What can hang from each mark:
W: D V
Q: L W
B: V
D: W
H: V
V: B H J W
L: Q

Known rows, with every way that one mark hangs from another:
[B [V H J [W D]]]: [-24 -45  17   1  25  31   5 -15 -13 -21   3 -31 -12 -16  -9   2]
[L [Q [W D [V B]]]]: [-38  10  14 -33  13   5  12  -6  13  -5  -4 -17 -11   3 -40   6]
[B V]: [ 28  -4   8   9  28  20   1 -20  -2  -8   3 -20 -21  -7  -2  -7]
[W [V B]]: [-24 -11  24 -25  21  12  -6  -8  -1   3   8 -25 -24   6  -8  -7]
[V B]: [-13  -9   9  -1  21  20  -1  -5  -2   3   8 -21 -15  12   5  -2]
[L Q]: [ -2  12   4   0   8  15   6 -10  -2  -6   1  -5   3   0 -23  -3]
[Q L W]: [  7  14 -13  -8  24   9  -1   0  29 -16 -27 -16 -42  19 -30  23]
[D [W V]]: [  2   5   8 -37  20   5  -7 -12  -3 -19  -1 -26 -34  10   1   2]
[H V]: [ 15   6  13 -15  17  11   8 -14  15  -7   1 -12 -44  -7  -4   0]
[B [V H J]]: [  1 -31  14  15  29  34  -3 -18  -3 -14   2 -27  -9 -10   2  -3]
[B [V W]]: [ 18 -26  12   6  22  23   0 -18 -10 -18   0 -27 -25  -8 -10  -6]
[D [W [V B H J]]]: [-40 -32  19 -28  24  24 -14  -6  -3 -17   3 -40 -19  16  13   6]
[Q L [W D]]: [ -9  22 -14 -23  25   2  10  -1  25 -13 -24 -12 -42  11 -35  27]
[W D V]: [-24  12  17 -44  20  -3  10 -12  -6   0   8 -14 -30 -11 -23  -3]
[Q L [W V]]: [ -5  11   1 -29  24   2  -7  -2  30 -15 -26 -21 -50  14 -42  19]
[W [V J]]: [-13  -8  19 -28  18  15 -11 -14  -5   0  -2 -25 -21  -1 -17  -7]

Rows:
[-37 -35  23 -25  13  25   5  -9   2  -3   1 -31 -34  -4  -5   5] => [H [V B J [W D]]]
[-18 -20  17 -28  11  18   9 -13   1 -11  -4 -23 -39 -13 -14   5] => [H [V J [W D]]]
[-12 -20  20 -10  18  28  -3 -12  13   3   1 -28 -31   2   6   1] => [H [V B J]]
[-72 -55  19 -11  17  33   4   1 -15 -10   6 -33  -5   2  -2   7] => [V B H J [W D]]
[-55  -7  10 -35  29   5   4   6  29 -14 -14 -25 -41  11 -34  27] => [Q L [W D [V B H]]]
[-40  -9  20 -16  14  16   4  -2  19 -14  -4 -20  -8   6 -34   5] => [L [Q [W [V B H]]]]
[-22 -43  24 -12  12  31  -5  -9   5  -7  -2 -34 -34   3  -1   1] => [H [V B J W]]
[ -4 -31  11  -5  22  26   2 -20 -16 -12  -2 -31 -17 -13 -12  -2] => [B [V J [W D]]]
[-21  20   0 -43  25  -6   5  -2  26 -12 -23 -17 -50   7 -46  23] => [Q L [W D V]]
[-16 -33  15  -1  26  21  13 -12 -10 -23   9 -23 -20 -18 -10   1] => [B [V H [W D]]]
[-61 -12  20 -28  15  17   8  -4  13 -10  -5 -23  -1   1 -37  10] => [L [Q [W D [V B H J]]]]
[-52 -38  30 -19  22  26 -11  -5  -1  -1   8 -32 -12   3  -4  -2] => [W [V B H J]]
[-63 -42  18 -12  19  22  12   4 -11 -14  13 -25 -14   1  -3   6] => [V B H [W D]]
[-43  -2  23 -40  23   1  13  -7  -3  -9  12 -14 -24 -15 -19   0] => [W D [V H]]
[-10 -52  18  13  23  38  -5 -14 -10 -23  -2 -34 -12 -10  -5  -2] => [B [V H J W]]
[-10  -9  16 -29  12   8  16 -11   4 -14   1 -15 -48 -14 -15   3] => [H [V [W D]]]
[-49 -39  13 -17  15  28   0  -4 -18  -1   2 -33 -10   7  -6   3] => [V B J [W D]]
[-22 -18  15 -33  21  20 -17 -11  -5 -10  -1 -40 -22  19  10   4] => [D [W [V B J]]]
[-45  -4   6 -39  27  10  -5   0  24  -4 -23 -32 -38  16 -37  25] => [Q L [W D [V B J]]]
